Known rows, with every way that one mark hangs from another:
J_669{J_763{J_413{J_482}}}: [-10.5  -0.2  34.3  -8.4   1.8   6.5 -12.9  -5.9  -0.5  16.1   0.5  15.7
   6.2  12.2  -3.2 -47.7 -20.2   2.6  22.6]
J_669{J_763}: [  5.0 -17.0 -10.3 -27.4 -17.2 -16.9  -0.9   8.2 -14.1  -9.1  24.0  -7.4
  -1.0  -8.3  -9.3 -24.7 -27.1  -1.0  20.4]
J_413{J_70{J_324}}: [  8.7 -25.0  -6.4   3.1  16.1 -14.2  13.8   6.2   5.2 -13.7  15.4 -39.7
 -16.2   9.3 -14.9   8.0 -29.6  -7.0 -20.5]
J_669{J_625{J_710} J_763{J_324 J_413{J_70 J_482}}}: [ -1.0   8.1  22.0   7.5  20.0  -0.6 -11.6  -2.9  28.6  13.5 -32.5  -4.8
  -2.1  -3.0  13.2 -25.8   4.9  -0.8  12.0]
J_482{J_413{J_70 J_763{J_324 J_669{J_625{J_710}}}}}: [  7.0  11.9 -22.8  -2.2  21.6  -3.2   0.9 -19.0 -13.5   1.8  -0.9  -3.7
  -3.5  -9.8  -9.6  41.2  20.2   1.0   6.4]
J_625{J_669{J_763} J_710}: [ 21.2  -0.9 -21.6 -24.9 -58.9  -4.7  -8.3  16.2  13.5 -14.5  13.1  -9.2
 -11.5 -10.5  -8.8 -15.1 -16.4   2.3  39.0]
J_324{J_763{J_669{J_625}}}: [ -1.5  -1.5 -46.9 -25.5 -46.7 -12.2 -11.8  12.6 -22.4 -11.9  18.6 -10.2
   4.7 -21.3  11.2  24.1   6.8   0.7   1.0]
J_625{J_669{J_763{J_324 J_413{J_482}}} J_710}: [  2.3  11.4   7.9  11.7 -13.1  10.5 -15.2  -3.6  19.0   3.3  -8.9  18.1
  -2.5  15.9  -3.8 -21.7  -2.7  13.4  44.8]
J_625{J_669{J_763{J_413}} J_710}: [ 10.7   6.2  13.3 -16.9 -38.1  18.3  -9.5   5.0  12.9 -16.6   8.6   3.1
  -7.7 -14.1  -2.7 -25.6  -3.7  12.1  36.5]
J_625{J_669{J_763{J_413{J_70}}} J_710}: [ 13.2  10.9  21.4  -8.6 -29.0  11.9 -16.1   0.8  21.5 -12.7  -8.1 -25.5
 -14.0  -7.7 -10.3 -17.0  14.6   6.2  33.8]
J_625{J_669{J_763{J_324}} J_710}: [ 18.1  -6.0 -37.0  -7.4 -31.9 -12.9  -3.0  10.2   6.1 -22.5  16.7  -5.7
 -11.5  -5.1 -10.3   1.4  -9.4   9.2  41.8]
J_482{J_413{J_70{J_324} J_763{J_669{J_625{J_710}}}}}: [  7.8   5.0  -7.6  -1.4  13.7   3.2  17.4 -11.4  -1.2   0.6  -7.7  -4.5
 -14.7  -4.0   0.9  41.3  14.8 -11.5 -35.9]
J_70{J_324 J_413}: [ -4.8 -29.7  24.4   0.4  21.7   8.1  30.6  13.0   5.8 -13.1  18.8  10.6
  -7.0  -3.6 -10.9 -13.0 -39.5  -7.9 -44.3]
J_763{J_413{J_70{J_324}} J_669{J_625}}: [ -1.1  -3.4   2.6   4.7   8.6  19.6  27.7  -2.1  -4.5 -23.8  -0.1 -30.2
  11.4  -9.3  14.0  11.6  25.4   1.3 -43.7]
J_763{J_324 J_413{J_70}}: [ -2.6 -10.5  14.3  11.2  44.9   3.6  -2.3 -11.4  -6.3 -14.3  18.1 -27.0
  -0.9  -0.3 -19.6  -3.0 -11.8  14.2  18.8]
J_70{J_413}: [ -0.7 -17.6  24.8 -18.6   3.7   9.5  10.4  11.9   0.6  -4.0  23.3   8.8
   4.1 -13.8 -19.6 -29.8 -40.8  -1.8  -5.7]
J_763{J_413{J_70{J_324} J_482} J_669{J_625{J_710}}}: [  5.7  17.8   9.0  18.1  -2.6  24.3  10.1  -1.5  43.0   8.4 -25.0 -14.7
  -4.4  15.3  26.6   1.8  -1.7  -2.1 -30.7]
J_413{J_70 J_482 J_763}: [  4.1   3.9   8.6   2.4   3.5 -33.3 -30.2  -0.2  -8.8  41.1  -7.9   8.1
  -1.4  26.7 -26.3  -4.6 -14.3 -14.2  28.2]

Rows:
[-10.2  -2.5  34.3 -22.7  -5.9   7.9  -5.6   2.1  -6.4  15.5 -12.0  17.0
  25.0 -12.6  11.8 -53.8   0.7  -2.8   3.0]
J_669{J_625 J_763{J_413{J_482}}}
[-10.6  12.7  -5.7  15.5 -17.8  15.7  -8.7   4.8  30.0   8.3 -14.4  18.3
 -18.3   8.5  38.9  20.3  -5.1  -0.9 -28.6]
J_70{J_324{J_763{J_413{J_482} J_669{J_625{J_710}}}}}
[ -0.6   6.5 -11.5  19.4  23.9  11.7   4.3 -19.0 -11.3 -20.2  18.6 -29.5
   4.8  11.1 -11.2  17.3  10.2  20.7  18.8]
J_763{J_324 J_413{J_70} J_669}
[-15.6 -15.0  -8.7  -0.5 -13.6   0.9  21.0  16.6  -8.7 -17.6   1.7  13.9
  -4.8 -17.5  16.2  28.6  18.5 -12.4 -64.3]
J_70{J_324{J_763{J_669{J_625}}} J_413}
[  4.4  11.6 -34.5  15.8 -30.7 -14.7 -14.7  10.9  38.3  14.8 -26.8 -21.4
 -30.3  18.4  24.0  41.2  -0.2 -16.3 -28.0]
J_413{J_70{J_324{J_763{J_669{J_625{J_710}}}}} J_482}
[  6.3  -5.1 -28.2   3.0  -3.8 -25.5  17.7   6.4 -26.7  -3.1  -3.6  -2.6
   7.1  -1.7   5.4  40.1  36.8 -14.8 -35.9]
J_413{J_70{J_324} J_763{J_669{J_625}}}
[ -5.1   6.8  12.8  16.1   6.6  19.3  15.7  -5.2   8.3   4.7 -19.1 -17.1
  16.3  15.9  14.7  -0.2  19.4  -3.9 -39.3]
J_763{J_413{J_70{J_324} J_482} J_669{J_625}}
[-22.7 -18.7  26.8  17.3  13.0  -8.8  -5.0  10.7  14.2  17.6  -5.9  27.2
 -22.8  21.1  -6.6   0.3 -31.2 -17.4 -39.1]
J_70{J_324{J_763} J_413{J_482}}
[ -4.1   1.7 -19.0  10.2  15.8  18.4  10.5 -14.2 -20.4 -24.4  35.4  -0.5
  12.1   4.6  -2.9   9.1  -6.7  26.7  21.4]
J_763{J_324 J_413 J_669}
[ -0.2   4.1  -4.0 -22.9 -18.4  27.4  12.9   1.1 -17.8 -17.1  20.9  -3.3
  29.3 -25.3  12.8 -14.4   6.2  14.6  -1.9]
J_763{J_413 J_669{J_625}}
[-12.5   0.6  26.2  20.0  37.2  -7.8 -13.6 -15.6   0.2  11.6 -14.1 -10.3
  -0.1  23.5 -12.0 -23.2   5.1   3.5  23.0]
J_669{J_763{J_324 J_413{J_70 J_482}}}
[ -8.8  -1.4  39.4   0.4   8.8 -10.9 -12.7   6.0  -9.8  41.2  -4.4  58.6
   7.7  13.4 -21.9 -25.3 -23.6 -14.2   3.5]
J_70{J_413{J_482 J_763}}
[ 18.7  12.7 -37.5 -21.2 -40.4 -10.7  -2.8  13.0  -6.3   6.5  10.9  27.2
   3.1 -19.6  16.2  18.2  -4.3  -0.2  13.7]
J_413{J_763{J_669{J_625{J_710}}}}
[  0.5  20.7  -7.5  -5.4 -27.1   9.7 -24.2   2.2  19.1  -6.3  -7.7 -23.0
 -18.5 -21.0  20.3  25.4  17.5   4.8   3.3]
J_324{J_763{J_413{J_70} J_669{J_625{J_710}}}}
[ -1.0   0.9  36.0   7.7  12.3   6.0   3.7   4.0  41.0  13.0 -38.7  -6.2
 -14.0   2.7  23.8 -24.7  -1.0 -13.5 -31.6]
J_669{J_625{J_710} J_763{J_413{J_70{J_324} J_482}}}
[-11.6  -2.0  26.4   4.6  30.8  -6.5  -6.5  -7.4  -4.8  11.3 -26.2  -7.6
  18.3  -2.1   1.4 -29.4  25.4  -2.0   3.8]
J_669{J_625 J_763{J_324 J_413{J_70 J_482}}}
[ -8.8 -17.4   0.6  -6.5  50.5 -11.2  -0.9 -19.3 -46.2   1.9  33.9  22.7
   0.5  -1.3 -36.0  13.3 -19.7   4.9  21.1]
J_482{J_413{J_763{J_324}}}
[-11.4 -15.4   9.6  -0.2  30.8  -0.5   5.2  -8.4 -21.8 -19.8  21.4   7.1
   1.9  -7.0  -4.8 -19.5  -6.8  15.3  21.2]
J_669{J_763{J_324 J_413}}
[ -3.8   1.7 -17.8  -4.3  31.6  -8.5   6.8 -22.4 -48.3  -2.0   5.8  -6.6
  16.4  -8.2 -21.1  36.9  41.2  -1.4  -0.9]
J_482{J_413{J_70 J_763{J_324 J_669{J_625}}}}
[ 13.1  22.9 -37.0  16.8  -6.7 -25.2 -14.9   0.0   7.9  29.2 -23.4  13.5
   1.6  17.0   7.1  30.2  14.6  -6.6  19.1]
J_413{J_70 J_482 J_763{J_324 J_669{J_625{J_710}}}}
[  1.1  17.6  -6.7  13.9  -0.5  -3.1   2.6   5.4   8.0  29.5 -18.9  63.5
  10.3   3.2  10.2  10.0   5.4  -7.0  -3.8]
J_70{J_413{J_482 J_763{J_324 J_669{J_625{J_710}}}}}
[ -5.9  -2.1  34.1  18.7  -2.7   3.6  -0.9  -6.2   5.1   1.3 -25.4 -14.5
   0.1  28.5 -12.2 -15.7  31.6  -7.8  -8.5]
J_625{J_669{J_763{J_413{J_70{J_324} J_482}}}}
[  8.1  -8.0 -54.3 -12.5 -12.5  -4.0  19.7   6.0 -24.6 -23.0  28.3 -11.1
  25.5 -16.0   5.2  13.5   0.9  10.6   5.1]
J_763{J_324 J_669{J_625}}
